Every row comes from one small tree of marks. The marks that hang from a mark follow it in brackets, in the order of their numbers. Every link used is in the known rows. Which tree was each row made from?
In the rows, 128 means zero.
Known rows
z356[z631[z528[z640]]]: [116 140 132 144 123 144 149 140 116 132 130 121 116 122 110 134 128 129
 134 121 119 129 125 133 114 118 153 119 123]
z532[z992[z662[z528[z640] z646]]]: [151 105 123 169 126 131 120 117 137 109 131 131 101 156 111 133 113  96
 139 130 117 138 131 130 105 121 111 122 146]
z992[z662[z528[z640] z646]]: [142 113 127 157 132 140 120 113 144 130 130 133 126 143 133 143 111 115
 137 127 115 141 128 130 126  87  98 120 149]
z631[z528[z640]]: [137 135 129 129 138 128 134 117 128 125 125 122 128 118 115 133 132 123
 134 131 117 131 127 123 116 105 135 126 141]
z250[z300 z662[z646 z992]]: [107 118 115 120 107 103 119  79 142 118 130 144 154 116 111 137 148 114
 125  77 124 134 119 123 103 205 139 129 140]
z992[z662]: [135 126 119 136 126 122 132 130 134 136 130 136 136 149 137 132 117 119
 136 134 117 126 141 132 126 128 107 124 134]
z250[z616 z662[z528]]: [121 123 131 117 121 137 124  75 145 121 131 158 156 133 133 148 134 124
 134  87 117 128 102 131 114 168 139 123 132]
z250[z300[z631] z800]: [109 155 136 137  92 132 134  87 124 151 128 136 183 141 121 130 150 112
 132 105 119 123 137 126  87 165 157 122 116]
z646[z662]: [136 133 129  97 123 118 129 138 120 141 128 136 117 139 130 124 148 140
 128 132 132 111 134 133 113 131 141 126 119]
z992[z662[z528 z646]]: [139 115 127 153 130 141 125 112 143 128 131 139 128 135 135 140 106 121
 134 131 114 140 119 130 133 108  94 123 141]
z250[z616 z662[z992] z800]: [101 128 122 108  99 120 130  52 136 110 131 167 175 131 126 143 159 106
 131  77 119 119 118 126  95 235 148 128 132]
z532[z992[z662[z528]]]: [148 112 122 162 125 126 126 120 132 112 129 137 105 150 112 128 112  97
 134 135 118 136 129 130 104 147 116 123 139]
z646[z662[z528[z640]]]: [141 127 133 113 130 130 121 126 124 142 125 136 110 132 124 131 145 133
 127 128 132 124 127 130 107 107 142 121 131]
z646[z662[z528[z640] z992]]: [135 121 128 118 120 118 117 117 125 136 124 141 105 111 112 129 151 128
 116 120 137 132 123 122 110 136 141 123 141]
z662[z528[z640] z646 z992]: [128 101 130 164 123 138 105  91 144 113 127 131 107  89 104 141 128 114
 114 107 132 158 104 113 132 111 114 126 163]
z800[z250]: [141 136 132 133 130 121 126 119 130 119 119 120 112 138 121 122 129 124
 123 138 133 105 124 138 131 133 112 124 131]
z662[z528]: [132 124 135 146 135 146 122 111 133 125 125 137 121 107 123 134 118 127
 122 127 126 147 105 124 129 124 124 125 134]
z250[z616]: [133 130 134 117 120 130 123 109 135 140 133 140 146 129 128 138 134 131
 129 112 122 116 124 130 131 136 130 127 128]
z640[z528]: [130 130 117 118 115 106 130 145 129 107 137 136 131 148 128 126 126 123
 126 135 126 116 143 128 130 126 122 129 120]
z532[z992]: [141 115 125 148 124 122 126 128 125 107 129 127 103 146 108 122 125 104
 132 131 127 128 131 129 106 149 133 127 132]
z250[z300 z662[z528 z992] z800]: [ 98 132 119 128 105 117 125  47 133 115 124 163 170 106 110 139 155  97
 123  78 121 144 112 119  75 252 152 126 138]
z250[z300 z616]: [132 141 131 115 114 116 118  96 136 158 132 141 165 119 115 139 143 126
 127  96 120 116 131 128 114 165 139 126 130]
z300[z250[z616]]: [127 121 136 106 120 152 106 110 127 160 136 139 163 118 127 141 149 124
 139 111 125 116 127 124  95 129 128 126 137]
z646[z662[z528 z992]]: [132 123 128 113 118 118 121 117 124 135 124 146 107 103 114 126 147 133
 112 124 136 131 114 122 116 157 137 126 133]
z770[z992[z662[z646]]]: [124 128 109 137 110 120 116 124 132 122 135 124 121 140 120 135 121 130
 129 134 131 135 125 112 128 169 112 133 124]
z770[z992[z662[z528]]]: [125 132 110 142 114 124 117 119 131 125 132 130 120 129 117 135 118 127
 124 136 131 144 117 109 123 178 117 130 125]
z532[z992[z662]]: [146 114 118 153 122 118 129 128 129 113 131 133 108 161 114 125 117  98
 138 135 119 127 140 132 105 149 118 124 136]
z646[z662[z992]]: [129 126 123 101 113 106 125 129 120 137 126 140 112 118 117 122 155 134
 117 124 137 117 130 125 116 160 140 128 129]
z631[z356 z528[z640]]: [121 157 123 110 162 123 136 120 130 155 133 126 142 120 113 131 143 132
 136 121 116 153 127 119 132  98 135 125 153]
z800[z250[z300[z662[z528 z646 z992]]]]: [138 137 133 134 117 114 116 107 138 130 119 127 132 127 108 130 135 122
 117 117 128 106 126 135 117 153 110 122 134]

Which tree is each row?
[115 106 132 113 114 153 101  75 139 140 136 153 165 106 123 149 151 117
 136  85 124 129 105 120  90 160 127 126 148] : z300[z250[z616 z662[z528 z646 z992]]]
[128 139 133 116 102 115 112  96 143 159 129 152 177 114 109 147 146 126
 118  83 117 117 131 126 106 178 133 121 130] : z250[z300[z662[z528 z992]] z616]
[107 143 125 101 102 119 128  49 136 133 132 164 198 143 125 146 162 107
 140  70 112 112 128 132  75 235 158 124 124] : z250[z300 z616 z662 z800]
[137 142 132 132 117 110 118 110 136 133 117 129 134 126 108 128 137 121
 115 119 129 106 129 135 114 162 115 121 133] : z800[z250[z300[z662[z528 z992]]]]
[125 103 131 158 120 138 111  90 143 110 127 139 109  78 107 137 122 122
 109 112 131 157  91 114 143 140 108 130 152] : z662[z528 z646 z992]
[ 86 152 140 100  97 164 123  75 131 182 144 154 223 160 138 143 172 120
 153  76 117 124 124 123  75 137 160 118 128] : z300[z250[z616 z662 z800] z631[z356]]
[128 126 126 135 124 118 124  89 138 102 117 137 116 125 115 128 133 115
 119 116 133 118 106 133 121 176 118 124 140] : z800[z250[z662[z528 z992]]]
[118 155 145 126  91 139 144 138 135 150 129 129 184 163 134 137 134 139
 136 115 109 107 136 131 109  87 144 116 105] : z300[z631[z528] z662]
[109 155 145 110 113 162 120 101 131 198 142 133 200 136 121 141 162 130
 147  97 114 129 124 117  93  71 152 117 141] : z300[z250[z616] z631[z356 z528[z640]]]
[122 120 129 122 106 119 120 134 140 125 129 135 148 134 125 139 136 131
 123 107 124 116 139 128 124 132 113 125 127] : z300[z662[z646 z992]]
[134 149 136 139 110 118 126 109 132 141 120 119 139 143 114 122 136 122
 123 124 129 103 128 136 117 135 128 120 126] : z800[z250[z300[z631]]]
[123 121 150 110 108 174 102  94 137 154 136 154 195 135 135 159 152 123
 144  95 112 108 127 129  74 126 116 120 128] : z300[z250[z616 z800] z662[z528 z646]]
[118 133 142  92 104 155 110 112 128 161 135 151 203 148 137 151 162 121
 146  99 115  95 150 132  66 146 129 121 121] : z300[z250[z616 z800] z662]
[ 88 145 134 108 108 156 122 106 130 180 142 138 198 155 136 135 159 127
 149  89 123 134 124 121  87 107 154 118 131] : z300[z250[z662] z631[z356]]
[117 123 140 104 109 160 109 120 128 147 134 140 188 149 139 148 155 122
 147 107 117 103 147 130  71 123 118 123 124] : z300[z250[z800] z662[z646]]
[127 116 134 139 113 132 112 122 145 125 127 135 141 127 119 146 133 125
 122 103 124 130 132 125 117 109 114 121 140] : z300[z662[z528[z640] z646 z992]]
[132 130 130 132 131 126 127  95 137 106 118 133 120 140 124 129 128 119
 127 121 129 113 108 139 119 156 119 122 133] : z800[z250[z662[z528]]]
[100 162 147 106 105 168 128  83 125 190 142 145 213 132 125 139 166 126
 147  99 110 127 117 117  86 116 153 120 131] : z300[z250[z616 z800] z631[z356 z528]]
[143 145 134 124 120 114 119  97 135 140 122 129 138 131 112 130 139 122
 122 117 127  97 126 138 122 158 120 123 132] : z800[z250[z300 z616]]
[126 127 112 145 114 129 114 116 134 120 134 128 118 129 118 138 116 129
 126 133 130 143 113 110 128 167 110 131 127] : z770[z992[z662[z528 z646]]]
[117 150 130 115 105 121 128 104 126 143 126 143 184 142 123 137 152 115
 132 104 116 112 152 131  80 185 141 123 116] : z250[z300[z662] z800]
[112 147 152 119  89 172 126  81 124 168 136 142 204 131 127 141 158 119
 146 106 111 112 117 120  75 120 152 121 123] : z300[z250[z616 z800] z631[z528]]
[110 153 155 105  77 169 126 101 129 176 136 147 232 157 135 150 163 126
 150  95 103  93 137 127  61 111 148 115 110] : z300[z250[z616 z800] z631[z528] z662]
[134 136 130 117 117 114 119  78 144 124 125 136 148 144 118 137 143 120
 131  97 123  97 118 141 114 171 122 123 133] : z800[z250[z300 z616 z662[z646]]]
[149 106 124 165 125 131 123 116 136 108 131 135 102 151 113 131 110  99
 136 133 117 137 125 130 110 134 109 124 141] : z532[z992[z662[z528 z646]]]
[116 108 132 116 126 160 107  96 133 135 134 142 155 120 131 143 143 119
 143 102 125 132 110 124  86 135 126 126 141] : z300[z250[z662[z528 z646]]]
[130 134 128 125 113 109 117  67 143 124 120 145 142 119 106 135 143 114
 118  94 127 110 108 134 111 201 126 122 141] : z800[z250[z300 z616 z662[z528 z992]]]
[117 146 149 142  89 151 131 134 140 153 128 134 177 164 138 140 128 136
 131 109 117 119 130 131 111  79 140 113 107] : z300[z631 z662[z528]]
[108 112 123 107 116 138 110 101 127 137 132 143 158 115 124 136 154 114
 136 100 130 127 123 120  82 169 135 128 143] : z300[z250[z662[z992]]]
[136 132 134 125 125 127 123  82 142 114 122 142 133 141 124 136 133 121
 128 110 125 105 106 140 121 161 120 121 134] : z800[z250[z616 z662[z528]]]
[134 125 131 136 130 131 124  92 141 102 120 131 117 140 125 132 126 121
 128 119 128 114 104 139 124 144 112 123 135] : z800[z250[z662[z528 z646]]]
[124 130 130 130 110 117 114 111 139 143 127 138 157 113 111 140 138 125
 119  97 121 129 131 124 108 158 125 124 132] : z250[z300[z662[z528 z646 z992]]]
[106 122 128 104 118 152 117  90 122 134 132 147 174 134 135 139 158 109
 147 103 124 121 128 125  65 173 140 127 133] : z300[z250[z662 z800]]
[106 113 130 103 105 150 108  66 131 135 137 156 181 120 127 147 164 108
 142  84 122 117 118 122  74 187 134 128 141] : z300[z250[z616 z662[z646 z992] z800]]
[110 113 134 117 121 166 111  77 128 128 133 149 168 125 133 144 150 110
 146 101 122 130 112 124  71 159 131 126 138] : z300[z250[z662[z528 z646] z800]]
[102 120 121 136 113 130 127  60 134  98 124 156 149 124 121 141 150  97
 129  90 125 144 114 121  85 203 147 124 144] : z250[z662[z528[z640] z992] z800]
[130 125 128 122 115 115 121  80 144 108 124 138 130 136 118 134 140 119
 125 102 128 102 110 137 128 172 115 125 139] : z800[z250[z616 z662[z646 z992]]]
[104 111 124 141 113 137 123  54 139  92 126 153 147 124 122 144 147  99
 131  86 123 145 109 122  92 186 137 125 147] : z250[z662[z528[z640] z646 z992] z800]
[147 108 120 157 121 122 126 125 133 109 133 131 106 161 115 128 115 100
 139 133 118 127 136 133 109 137 111 125 138] : z532[z992[z662[z646]]]
[121 153 136 105  98 123 123  85 133 155 131 154 202 144 123 147 159 118
 134  87 110 100 149 133  83 194 143 122 116] : z250[z300[z662] z616 z800]
[129 130 126 119 115 110 123  84 140 112 122 140 133 136 117 132 142 118
 123 105 130 101 115 137 123 183 122 124 137] : z800[z250[z616 z662[z992]]]
